What can hang from each mark:
K_411: K_408 K_695 K_814
K_37: K_147 K_721
K_698: K_601
K_695: K_411 K_931
K_814: K_384 K_411
K_978: K_147
K_157: K_408 K_601
K_931: K_147
K_721: K_37
K_384: K_814
K_147: K_37 K_931
K_408: K_157 K_411
K_510: K_601
K_601: K_510 K_698

Each row was made from one small tree. The marks that hang from a mark follow it in brackets, in the order of their numbers. Every link used is in the known rows. Write each row's tree.
(in the rows, 128 means zero)
Known rows:
K_931{K_147{K_37}}: [ 93 123 135 127 101 108 164 171 120 143 170 128 104 188 160 129  98 163
 130 135 121 129 145 133 119 159 153 144  81  64 114 132 113 144 103]
K_408{K_157{K_601} K_411}: [109 176 149 164  68  77 129 121 147 110 148  99 142 181 155  62 108 206
 132 112 118 119 115 116 163 140 113 126 148 124 127 105 118  61 116]
K_384{K_814{K_411{K_695{K_931}}}}: [ 99 140 101 140 149 158  75 113 132 132  89 107  93 116 122  99 121 114
  87 139 124 135 180  61 126 138 162  85 117 121  95 155 134  90 160]
K_978{K_147}: [115 139 116 106 127 100 131 103 171 118 128 103 125 179 116 104 113 134
 139 177 120 112 139 160 111 105 172 126  98 126 123 145 116 147 112]
K_408{K_157{K_601} K_411{K_695 K_814{K_384}}}: [ 97 186 145 179  36  85 131 111 186 137  86  91 141 133 187  38 121 200
 110 149 135  81 131  94 144 146 130 115 129 170 143 132 123 100 149]
K_601{K_698}: [154 135 120 132  90 139 139 128 158 100  97 113 125 151 115 135  99 123
 123 149 102 118 128 182 126 105 142 141 121 121 103 132 143 137 142]
K_157{K_408 K_601{K_698}}: [143 102 152 109 112 151 161 102 146 111  88  98 149 213  70  89  86 140
 116 121 174  94 129 177 149 102 167 160 137 115  84 128 141  75 110]
K_384{K_814{K_411{K_408{K_157} K_695{K_931}}}}: [101 154  89 158 137 131  92  86 137 147  71  66  94 111 127  88 113 111
  67 102 116 133 169  57 109 162 178  99 126 127 111 155 125 106 142]
K_37{K_147 K_721}: [147 105 113 152 154 131 100 136 111 135 179 115 113 121 159  98 112  97
 123 182  97 105 137 138  97 123  78 111 136 151 161 118 145  99 121]
K_695{K_411 K_931}: [ 89 120 152 126 117 115 136 113 160 141 145 114 131 165 129 108 151 114
  91 120 133 116 111  65 183 119 146 117 171 161  81 133 134 123 172]
K_384{K_814{K_411}}: [131 129 107 128 135 157  73 119 126 119 112 124  92 142 125 138 114 116
  95 138 105 145 177  95 116 127 156  87 101 109 125 150 146  78 107]
K_408{K_157{K_601}}: [138 152 147 138  91  76 137 111 131 110 135 101 143 183 132  63 112 183
 132 123 128 116 122 124 114 168 141 117 139 122 111 131 118  67 106]
K_411{K_408{K_157}}: [132 145 112 157 101  83 152  95 146 142 117  71 131 149 141  94 120 137
 117 102 111 121 128 133 105 154 161 133 128 126 141 129 115 141  98]
K_931{K_147}: [110 133 125 126 117 113 139 148 119 142 163 116 128 177 152 128  96 167
 114 154  98 110 141 120 129 144 131 144  98  84 106 140 106 144  92]
K_698{K_601}: [115 139 131 134 131 123 156 115 146 112 142 137 133 144 166 103  96 133
 121 154 112  95 154 126 136 106 157 114 106 128 131 151 106  91 137]
K_384{K_814}: [111 140 119 118 124 126  93 129 133 111 137 127 112 132 129 125 113 139
 113 131 107 150 177 123 133 152 143 123 101  97 131 144 135  87 119]
K_411{K_814}: [124 145 116 119 106 108 109 121 154 129 106 121 120 163 154 110 128 131
 113 158 113 119 146 117 111 122 155  99 115 159 151 152 149 129 138]
K_721{K_37{K_147{K_931}}}: [ 90 119 153 106 126 157 127 115 163 132 194 104 100 114 112  98  89 104
 125 136 104 155 134 143 122 131  87 150 150 118 111 131 129  92 129]
K_931{K_147{K_37{K_721}}}: [106 104 126 139 124 108 145 183 115 140 183 141 103 193 173 113 101 150
 141 153 122 107 131 131 111 150 124 146  89  86 126 118 138 127 110]
K_37{K_147}: [132 129 126 138 126 131 124 120 116 139 162 101 116 117 144 117 110 110
 106 159  96 132 151 145 107 132 115 109 126 124 148 130 114 121 116]
K_510{K_601{K_698}}: [148 167 142 142  67 136 122 123 195 113 124  82 129 141 106 145  95  97
 128 173 119 124 153 191  97 122 137 149 118 132 120 147 147 154 155]
K_157{K_408{K_411{K_814}} K_601{K_510}}: [ 72 132 165 136 121 136 134 117 173 145 110 113 132 246 145  85 115 161
 100 129 156 105 116 133 168  60 156 124 137 157 145 107 177  62 127]
K_37{K_147{K_931} K_721}: [136  96 133 148 177 144 114 160 112 131 185 103  86 120 139  90  92  91
 131 163 108 116 132 138  87 121  68 129 146 149 149 113 167  97 148]
K_157{K_408{K_411{K_695}} K_601{K_510 K_698}}: [ 97 140 151 161 103 170 162 116 185 133  85  97 130 216 110  84  88 157
 111 139 157  93 111 178 172  42 158 149 147 133  98  88 172  89 155]
K_695{K_411{K_408} K_931{K_147{K_37{K_721}}}}: [ 67  90 132 136 132 103 163 147 149 180 155  94 107 191 156 116 123 104
  81  91 138  89  92  63 170 122 150 157 156 134 100 129 139 149 143]
K_695{K_931{K_147{K_37}}}: [ 59 118 150 121 122 104 157 166 117 141 148 114 115 175 152 105 111 152
 114 119 131 129 136 103 147 171 148 148 105  77  80 143 102 128 149]
K_695{K_411{K_408{K_157} K_814} K_931}: [ 87 148 129 134 103  80 140  79 181 162  98  66 124 169 158  96 144 102
  47  91 118 110  96  41 149 137 173 117 177 202 127 151 148 148 173]
K_384{K_814{K_411{K_408 K_695}}}: [129 133  71 148 135 159  89  97 146 154  74  84  87 119 114 120 110 100
  86 120 117 123 182  87 107 114 184  94 114 118 134 150 135 118 111]
K_37{K_147{K_931}}: [121 117 142 133 148 145 140 143 117 133 171  85  90 112 125 111  90 102
 118 139 108 144 148 142  97 134 104 127 136 121 138 129 136 119 138]
K_695{K_411{K_814} K_931{K_147}}: [ 65 137 143 106 116 107 127 126 156 163 141 107 124 192 169 126 122 129
  47 139 105  98 106  33 171 128 144 127 150 164 101 161 138 152 169]
K_157{K_408{K_411{K_695 K_814}} K_601}: [ 86 141 133 137 106 132 132  96 161 147  98  92 136 206 124  49 107 172
 111 132 185  89 149 100 174  96 163 128 142 149 133 118 140  85 133]
K_601{K_510}: [112 134 142 149 125 129 137 141 158 137 138 132 116 183 154 124 135 131
 132 160 102 131 122 163 112  87 149 104 116 135 128 114 161 118 134]
K_601{K_510 K_698}: [135 141 135 145 102 150 144 144 180 114  96 122 114 177 138 150 107 115
 116 164  82 128 104 206 111  63 147 126 119 137 110 113 180 136 159]

Write each row's tree:
[117 118 152 127  71 120 137 112 195 154 111 128 131 145 166 129 154 110
  85 159 127  86 124  88 146 107 153 110 131 193 140 152 154 150 142] : K_695{K_411{K_814{K_384}}}
[157 159 143 137  72  94 144 111 153  91 105  91 138 178 119  80  90 168
 120 125 113 112 108 161 114 149 141 134 143 126  97 132 131  82 127] : K_408{K_157{K_601{K_698}}}
[122 142 130 151  70  82 149  95 182 155  63  75 137 119 175  96 134 122
  91 125 117  90 134 126  93 162 167 128 105 170 166 163 123 155 111] : K_411{K_408{K_157} K_814{K_384}}
[ 87 146 144 156  63 117 119 137 184 135 101 125 132 125 186 111 136 154
 116 155 116 101 143 122 163 107 119 125 104 160 157 136 133 130 137] : K_408{K_411{K_814{K_384}}}
[ 78 118 168 124  91 115 137 113 189 153  95 117 137 136 160 107 165 102
  70 141 138  88 115  58 173 125 150 114 149 199 103 164 144 136 183] : K_695{K_411{K_814{K_384}} K_931}
[112 185 157 174  59 106 141 134 180 104 116  98 127 196 161  95  91 187
 112 128  89 121  81 172 151  86 116 132 149 136 117  92 162  75 151] : K_408{K_157{K_601{K_510 K_698}} K_411}
[ 84 210 132 180  71  90 121 116 188 141 108  97 116 190 195  53 112 194
 104 150 108 110 107 103 128  99 140  92 148 175 156 109 166  95 172] : K_408{K_157{K_601{K_510}} K_411{K_695 K_814}}
[111 145 128 136  86 152 139  98 180 126  62  87 134 202 109  71  82 158
  96 135 167  84 132 141 174  74 162 148 146 152 118 119 156 101 158] : K_157{K_408{K_411{K_695 K_814}} K_601{K_698}}
[145 163 155 149  81 106 150 124 165 101 104  99 129 198 139  96  95 161
 114 138  97 118  87 181 101 116 144 124 136 137 101 118 162  80 140] : K_408{K_157{K_601{K_510 K_698}}}
[124 152 111 137  84  87 142  78 187 164 115  79 118 174 164 120 133 108
  64 109 105 106 104  73 125 122 176 112 161 194 162 139 158 163 129] : K_695{K_411{K_408{K_157} K_814}}
[ 62 110 151 122  93 108 155 117 185 195  88  76 134 150 168 132 131 107
  34 113 120  62 105  48 175 123 157 152 142 170 111 178 117 180 139] : K_695{K_411{K_408 K_814{K_384}} K_931{K_147}}
[ 95 102 136 115 152 108 155 163 167 110 152 113  73 192 119  80  97 111
 178 153 159 118 126 170  82 109 157 143  96 126 127 122 171 124 151] : K_978{K_147{K_37{K_721} K_931}}
[ 62 138 126 143 118 112 161 151 126 155 133 106 109 151 152  78 110 155
 120 140 145 114 149  93 133 167 161 135 108  90  78 140  99 155 172] : K_411{K_695{K_931{K_147{K_37}}}}
[125 153 120 160  58  83 153  84 188 167  31  52 138 122 158  46 122 145
  94 126 150  62 134 108  92 154 184 125 127 175 148 165 114 140 124] : K_411{K_408{K_157{K_601}} K_695 K_814{K_384}}
[ 94 139 160 133  98 157 143 119 192 126  73 103 128 242 130 108  89 144
  85 133 142 103 101 174 167  36 155 140 142 159 130 105 194  78 151] : K_157{K_408{K_411{K_814}} K_601{K_510 K_698}}
[ 87 161 125 173  60 124 124 125 192 149  88 114 128 104 186  87 134 158
 118 172 129  88 155 109 156 106 132 116 108 166 153 131 129 152 158] : K_408{K_411{K_695 K_814{K_384}}}
[ 90 113  94 157 132 140 149 125 133 184  75  68  88 160 136 100 111 106
  90 108 143 101 146  73 116 124 195 111 119 106  92 148 104 162 134] : K_814{K_411{K_408 K_695{K_931{K_147{K_37}}}}}
[ 84 134 126 164 121 146 149 103 151 148 136 110 134 167 131  76 120 160
 130 139 166 111 165 116 172 109 150 139 119 121 122  90 131 131 129] : K_157{K_408{K_411{K_695}}}
[119 179 163 160  19  95 132 124 199 105  67  93 143 148 174  84  98 182
  96 135 109  90 105 144 153 127 116 141 126 164 135 136 142  89 147] : K_408{K_157{K_601{K_698}} K_411{K_814{K_384}}}
[ 45 113 176 116  80 108 162 152 176 171 123 122 117 162 188 128 138 120
  60 130 139  92 114  53 165 153 157 139 116 151 101 166 132 156 172] : K_695{K_411{K_814{K_384}} K_931{K_147{K_37}}}
[ 83 128 117 152  96 110 144  99 188 178  20  62 133  89 149  69 145 102
  86 130 154  67 148  92 126 129 183 128 124 179 124 177 109 176 170] : K_411{K_408 K_695{K_931} K_814{K_384}}
[ 75 138  96 148 132 110 153 116 137 181  94  57 126 137 131  83 103 139
  92 116 129  86 139  88 143 138 167 151 134 110  90 152  84 182 139] : K_411{K_408 K_695{K_931{K_147}}}
[ 59 119 170 117  94 110 143 131 174 170 118 109 137 155 179 127 136 127
  47 150 120  75 111  45 174 139 137 138 132 168  93 172 127 157 163] : K_695{K_411{K_814{K_384}} K_931{K_147}}
[ 54 135 145 139  87 109 156 150 164 169  78 106 115 121 187  80 126 141
  93 160 153  84 154  83 123 176 165 132  84 134 103 173 109 171 183] : K_411{K_695{K_931{K_147{K_37}}} K_814{K_384}}
[ 36 150 131 144 133 133 141 113 147 166 121  96 131 184 160  77 104 165
  80 144 153  99 156  64 182 132 145 151 117 132 114 125 127 145 161] : K_157{K_408{K_411{K_695{K_931{K_147}} K_814}}}
[113  87 146 144 147 124 153 193 134 114 166 135  70 168 132  80 110 114
 180 120 162 133 132 148  94 133 127 138 115 118 125 104 186  97 159] : K_147{K_37{K_721} K_931}
[ 69 117 189 143  98 140 145 123 187 153  89 114 144 215 155  86 125 159
 102 137 170  85 120 143 171  71 149 133 120 162 141 116 168  66 122] : K_157{K_408{K_411{K_814{K_384}}} K_601{K_510}}
